Known rows, with every way that one mark hangs from another
[z_552 [z_320 [z_331 z_91 [z_850 z_548]]]]:   0  -1   4   2  -2  -9 -12   1   7  -7  -5  -1   0  -4  -5  -3   1   3   6  -9  -3  -4  12   3 -24   8   3   2  29
[z_850 z_331 z_548]:   4  12  17   0   7  -5 -11  -1  11   3   7  -2 -10   6 -15 -10   2   8   3  -5  10  -6   5   5 -11   7  -7  11  -5
[z_322 [z_320 z_331]]:  -4  17   0   8  -7 -12  -8   5   7  -6  -3  -2  -9   2  -4   4   3   2   3  -8   0  -5   8   2 -11   4 -12   0  11
[z_850 [z_331 [z_320 z_552]] z_548]:   6  10  19  -1  10  -4 -12  10  12   8   7  -3  -2   5 -12 -13  -3   1   3  -6  10  -2  12  13  -8   3  -5  22   8
[z_320 [z_331 [z_91 z_548] z_987] z_552]:   9  -2  10  -1  -7  -8  -5  -9   1   6  -8   3  -3  -7 -16  -1  11  18   5  -3  -3   5   8  -7 -21   3 -18   7  26
[z_850 [z_331 z_987] z_548]:   5   9  15  -2   6  -2  -7  -5   7   7   4  -2  -9   6 -11  -6   5  11   5   0  11  -7   5   3 -13   4 -12   7  -4
[z_322 [z_320 z_552] [z_987 [z_331 z_91 z_850]]]:   4  11  21   7  -6 -13  -6  -9  -4 -11 -14  -6   0  -8  18   4   3  -4   7 -19  10   1   4  -2 -12   0   4  18  23
[z_331 [z_91 [z_548 z_193]] z_850]:   2   9   4  -3   1  -8 -13  -1 -11  -5 -12  -4  -6  -8  -4  18  13  16   9   1  -9   7   2   6  -2   6  12   9  14
[z_987 [z_322 [z_320 z_552]] [z_331 z_850]]:  -5  13  20   9   2 -11 -11   4  -7  -4 -10   0  -7  -9  20  -6   1 -26   0   1   8  -5  -2   3   7  -2  12   2   8
[z_987 [z_322 z_320]]: -10  12  13   6  -9  -6  -8   0  -6  -3  -7   0  -7   0   8   1   7 -12   0   6   4  -7  -3   4   5  -2   0  -3   3
[z_987 z_322 [z_331 z_91 [z_320 z_552] z_850]]:   5   8  19   1   9  -4 -16   2 -12   3 -11  -1  -3 -13  18   0  -3 -19   2   7   2   2  -2   5   6  -5  20   8  22
[z_91 [z_331 z_320]]: -4 11  3 -3  6 -2 -3 -5 -1 11 -4 -2 -6  1  2  3 -3  2 -1 -6  3  8 -5  2 -2  4  4 -2 -3
[z_322 [z_320 z_552] [z_987 [z_331 z_850]]]:   1  14  20   9  -6 -15  -4  -5  -2 -10 -13  -7  -2  -7  21  -1   1  -5   5 -22  12   0   2  -2 -10   0   3  15  16
[z_91 z_331 z_548]: -11   8   3  -4   0 -10  -1 -19  -6  13  -6   5 -13   1  -9  -4  10  16  -4  -1  -1  12  -7  -3   2  10   0   0 -18
[z_320 [z_331 z_987] z_552]:   8   2  11   4  -5  -8  -2  -1   5   4  -5  -1  -5  -5 -10  -5   5  10   3 -10   4   0   4  -9 -22   0 -19  -1  21
[z_320 [z_331 z_91 [z_987 z_322]] z_552]:  10  -2  17  -1  -7  -4  -5  -5   0   5  -8   2  -2  -9 -10  -1   7   6   5   2   1  -1   4  -8 -18  -1 -15   0  29
[z_850 [z_331 z_320 z_987] [z_548 z_91 z_193]]:   2  13   8  -8   4   2  -2  12  14  16   9   0  -1   5 -13  11   9  13   1  10   8   1   1  10   1  -2   1  12  -3
[z_331 [z_91 z_548] z_320 z_987]:   4   2  -4  -9  -3   1  -9 -12 -17  12 -13  -1   0  -1   4  17  11  16   9  10  -5  14   9   9  -6  -3  -5  14  22
[z_322 z_987]:   3  10  15   1  -9  -8  -3 -16  -6  -6  -7  -6  -8  -3  10   4   5  17   3 -14   8   2 -10  -9 -13   1  -4   5   3
[z_331 z_91 [z_320 z_552] z_850]:  11   6   9  -2   4  -3 -18  13 -10  -4 -13 -10   4 -10   9   8  -4  -5  12  -9  -6   5  12  14 -11  -3  13  19  44
[z_193 [z_548 [z_91 [z_331 z_320]]]]: -10   8  -1  -9  -8   4   1   3  10   5  -3   3  -9  -2  -5   4   7  16 -10  -6  -1   9 -10  -6  -5  -2   2   6 -12
[z_552 [z_320 [z_331 [z_850 z_548] [z_987 z_322]]]]:  -3  -3   6   2  -4  -8  -8   2   5  -3  -5   0   1  -5   1  -5   1  -1   4  -3   1  -7   8   2 -18   4   1  -5  24
[z_548 z_91]:  -6  11   0  -1 -15  -5  -3  -4  -1   0   0   2 -14   1   0   5  12  10  -2  -3   1   1 -11  -6  -8  -4   5   0   3
[z_548 z_91 z_850]:  -5   3  -6   1 -22  -2  -4   2  -1  -2 -12  -5 -18  -2   9   0   8   2  -3  -4   1   1 -12 -12 -18   1   8   0  -4
[z_850 [z_331 [z_987 [z_322 z_320]]] [z_548 z_91]]:  -2  10  15  -5  -6  -1  -3   1   8  12   6   2  -9   4 -10  -4   9   3  -1  12  10 -10  -1   3  -3  -2  -3   6   1
[z_548 z_850]:  -1   2  -1   6  -9  -3 -10  -1  -4  -8 -15  -9 -14   0  11  -3   4  -1   3 -10   5   1  -4  -8 -21   7  -1   0  -8
[z_548 z_193 [z_850 z_331]]:   3  10   3   2   1  -1  -3   7  10  -2  -7  -9 -11  -3  -3  14   9   8   1  -2  10   0  -7  -5 -10  12   3  -5 -19
[z_91 z_331]:  -6   9   7  -1   3  -4  -1 -14  -1   5  -5   0 -12   1  -2   1   3   5  -1  -8   5   4  -9  -5  -7   7   1  -8 -11
[z_548 [z_91 [z_331 z_320]] z_193 z_850]:  -8   6  -8  -4 -10   4   5  12   7   9 -10  -3  -8  -2   4  19  10   6  -6   3   2  11 -17  -5  -1   4  20  -4 -18

Rows
 -4  11   7   1   1  -5 -10  17   1  -6  -3  -3  -6   0   1   6   7   6   4  -6   0   0  -3   7  -2   0  13   9   3 -> [z_331 [z_850 [z_548 z_91 z_193]]]
-12   0   1  -6  -3  -2   6 -12  -7  19 -16   2  -9  -3  -1   8  16  13  -5  14   3  13 -14  -6   8   9   4  -8 -30 -> [z_91 [z_331 [z_987 z_322]] [z_548 z_193 z_850]]
  0  11  11  -6   1   1   1   3  15  11   9   2  -6   5 -17   9  15  18   1   8  11  -3  -3   2  -4   2  -1   6 -10 -> [z_850 [z_331 z_987] [z_548 z_91 z_193]]
 -6   2  -3  -2 -16   0   0   5   1   8 -13  -5 -11  -3   8  -2   2  -3  -6  -5   2   7 -12  -9 -13   1  13   1  -1 -> [z_548 [z_91 [z_331 [z_320 z_552]]] z_850]
 -7   1   1  -4  -2  -6  -3  -5  -6  16 -15  -1  -7  -2   1  -9   2   4  -4  -4  -1  17  -1   1  -2   9   4  11  -9 -> [z_91 [z_331 [z_320 z_552]] [z_548 z_850]]
 -5   4   2  -9 -15   5  -1   5   9   3  -8  -2 -14  -7  -2   0   8  11 -11   2   3   0 -11 -14 -13  -1  -2   1 -13 -> [z_193 [z_548 z_91 [z_850 [z_331 [z_987 z_322]]]]]
 -9   8  18   7  -9  -7  -7   2  -5  -2  -8   1  -4  -1   8  -3   7 -16   1   3   7  -6   0   5   3  -3   0   2   8 -> [z_987 [z_322 [z_320 z_552]]]
  3   4   8   3 -10  -3  -6   0   0   0 -13 -11 -12  -4   7  -4   2  -7   2  -2  11  -7   0  -6 -19   5  -5  -3   1 -> [z_548 [z_850 [z_331 [z_987 [z_322 [z_320 z_552]]]]]]
 -1   9   9  -2   8  -5  -5   5  -3   7  -8  -6  -2  -5   6  -1  -7  -5   1 -12   2   6  -2   5  -4   2  11   1  12 -> [z_91 [z_331 [z_320 z_552] z_850]]
  1  11  19   4   9  -7 -14   8  -9   3  -8  -2  -5 -11  21  -6  -6 -22  -1   4   7   1  -5   5   9  -6  18   4  13 -> [z_987 z_322 [z_331 [z_320 z_552] z_850]]
  9   8   0  -5  -1  -8  -8   0  -3   3  -7  -2  -8 -10 -13  16   9  22   6   5 -10   3   1  -5 -11   5  -7  -4  21 -> [z_320 [z_331 [z_91 [z_548 z_193]] z_850 z_987]]
 13  -2  16   0   0  -6 -10   6   2  -1  -9  -3  -1  -8 -11  -2   3   8   9  -8  -3  -1  10  -2 -24   1 -10  10  35 -> [z_320 [z_331 z_91 [z_850 z_548] z_987] z_552]
 -1   3   1  -5  -6   4  -4   2   9  -2 -11  -6 -13  -4  -2  -1   4  13  -4  -8   4   2  -3 -11 -19   5 -10   3 -16 -> [z_193 [z_548 [z_850 [z_331 z_987]]]]
  3  12  17   6 -14 -15  -1  -2   6  -6  -7  -5  -1  -4   3   0   2   7   3 -19   7  -2   4  -5 -15   1 -13  11  23 -> [z_322 [z_320 z_331 z_552] z_987]
  4  10  14  -1   9  -3 -17   2 -13   2 -10  -1  -6 -12  18   5  -3 -16   2  11   0   1  -5   5   9  -4  21   3  16 -> [z_987 z_322 [z_331 z_91 z_320 z_850]]
  1   2  11  -1  -4   2  -4   2 -10  11 -10  -3   4  -3  15   3   3  -8   5   6   8   3   2   8  -1 -11  -3   5  21 -> [z_331 [z_320 z_552] [z_987 z_322]]
 -7   5  -7   1 -16   2   1  11   7  -2 -10  -3 -12  -1   3  18  17  10  -2   1   3   5 -15  -8  -7   3  14  -2 -17 -> [z_548 z_91 z_193 z_850]
  2  10  20   7  -9 -12  -3 -15  -2  -8 -13  -3   0  -4  16   3   6  -1   6 -18  12   3   4  -4 -12   1  -1  18  17 -> [z_322 [z_320 z_552] [z_987 [z_331 z_91]]]
-10   2  -3  -7 -14   5   1   3   9   1 -12  -1 -15  -3  -1   0   7  12 -11  -7   0   7 -13 -14 -14   2   2   3 -20 -> [z_193 [z_548 [z_91 z_331] z_850]]
 4 11  8 -8  0  0 -6  6  9 15  8 -1 -5  4 -9 -2  3  9  1  6  7 -2  3  8 -7 -3 -2 13  7 -> [z_850 [z_331 z_320 z_987] [z_548 z_91]]
 13   0  18  -1  -4  -6  -9   4  -2   2 -10  -3  -2 -14  -7   1   3   3   6   0  -3  -4   4  -6 -17  -2  -6  -1  40 -> [z_320 [z_331 z_91 z_850 [z_987 z_322]] z_552]
  5   4   5   1  -7  -2  -7  -4  -2   2 -11 -11 -16  -5   6  -2   2  -1   1   2   9  -6  -5  -9 -19   6  -4  -7  -5 -> [z_548 [z_850 [z_331 [z_987 z_322]]]]
 10   0  14  -6   0   3 -12   7 -18   5 -18  -8   7 -14  17  13   0 -10  12   9  -2   2   7  11  -5 -11  11   9  47 -> [z_331 z_91 [z_320 z_552] z_850 [z_987 z_322]]
  7   6  -1  -4  -4  -5  -5  -9   0   7  -5   2  -9  -4 -17  15  13  26   4   7  -7   5   1  -7 -12   5 -14  -3  11 -> [z_320 [z_331 [z_91 [z_548 z_193]] z_987]]
 -1  -6  -3   1 -10  -7  -7 -11   3  -1 -10   0  -2  -4  -3   1   7   9   5  -2  -2   0  11  -4 -27   8  -3  -3  21 -> [z_552 [z_320 [z_331 [z_91 [z_548 z_850]] z_987]]]
-10   5   8  -1  -5  -1  -5  -2   5   5  -1   5  -9   8  -6  -7   9   7  -1  -4   3   2  -5   1  -6   1   4  11 -10 -> [z_850 [z_548 [z_91 z_331]]]
-2  4  6 -3  4  1  2 -9 -4 14 -9 -3 -1 -1  5  3  0  1  2 -6  7  8 -3  1 -7  0 -2 -2  5 -> [z_91 [z_331 [z_320 z_552] z_987]]
  0  13   4   2   9  -7 -14   9  -3   1  -3  -2  -8  -2  14  -2  -4  -6   2  -6   3   5  -1   6  -2  -2  15  13   6 -> [z_987 [z_331 z_320 [z_850 [z_548 z_91]]]]
  1  14   6   4  16  -6 -14  10  -1  -1  -4  -3  -5  -2  14   3  -3  -5   4  -7   4   7   1   7   1   1  14  13   0 -> [z_987 [z_331 z_320 [z_850 [z_548 z_193]]]]
  8   2  14   3   2  -8  -6  14   8   1  -5  -4   0  -6 -10  -3   4   9   6 -10   2  -1   6  -2 -17   1 -10   6  22 -> [z_320 [z_331 [z_850 [z_548 z_193]] z_987] z_552]
 -2   9  17   5  -8  -8 -10   7  -2  -2  -9  -1  -4  -7   1  -1   3 -13   1   4   0  -8   2   3   0  -2   0   0  21 -> [z_987 [z_322 [z_320 [z_331 z_91 z_850] z_552]]]
  6   5   2   1  -7  -2  -6  -4   0   0 -10 -11 -15  -3   5  -1   2   2   2  -4   9  -4  -3 -10 -23   8  -6  -5  -4 -> [z_548 [z_850 [z_331 z_987]]]
  2  14  16  -1  12  -3  -7   5  17   3   8  -1  -6   6 -19   2   8  13   3  -1  11  -4   2   7  -3   9  -3  10 -15 -> [z_850 z_331 [z_548 z_193]]
  5   1   7  -4   4   3 -10   0 -10  -3 -14  -6   0  -3   3  20  12  11  16   3  -1   1   5   6 -11   0   5   8  16 -> [z_331 z_91 [z_850 [z_548 z_193]] z_987]
-12   5   3 -10 -11   5   4  -3   6   7  -6   5 -11  -3  -4   4  11  14 -11   1   1   5 -14 -11  -3  -4   0  -1 -14 -> [z_193 [z_548 [z_91 [z_331 [z_987 z_322]]]]]
 12   1  11  -2  -4 -10  -8   0  -3   3 -10  -2  -4 -12 -12   0   6  14   7  -4  -6   3   8  -5 -20   2 -10   6  36 -> [z_320 [z_331 [z_91 z_548] z_850 z_987] z_552]
  2  11   8   6   8  -7 -10  -3  -1   2  -4   0  -6  -1  13  -4  -1  -6   2 -11   8   8   1   2  -7  -1   4  11   3 -> [z_987 [z_331 [z_320 z_552]]]
 -2   2   2   5  -3 -12  -9   2   7  -7  -3  -2  -3  -5  -1  -3  -1   2   3 -12  -1  -5   8   0 -23   7   3  -5  25 -> [z_552 [z_320 [z_331 z_850]]]
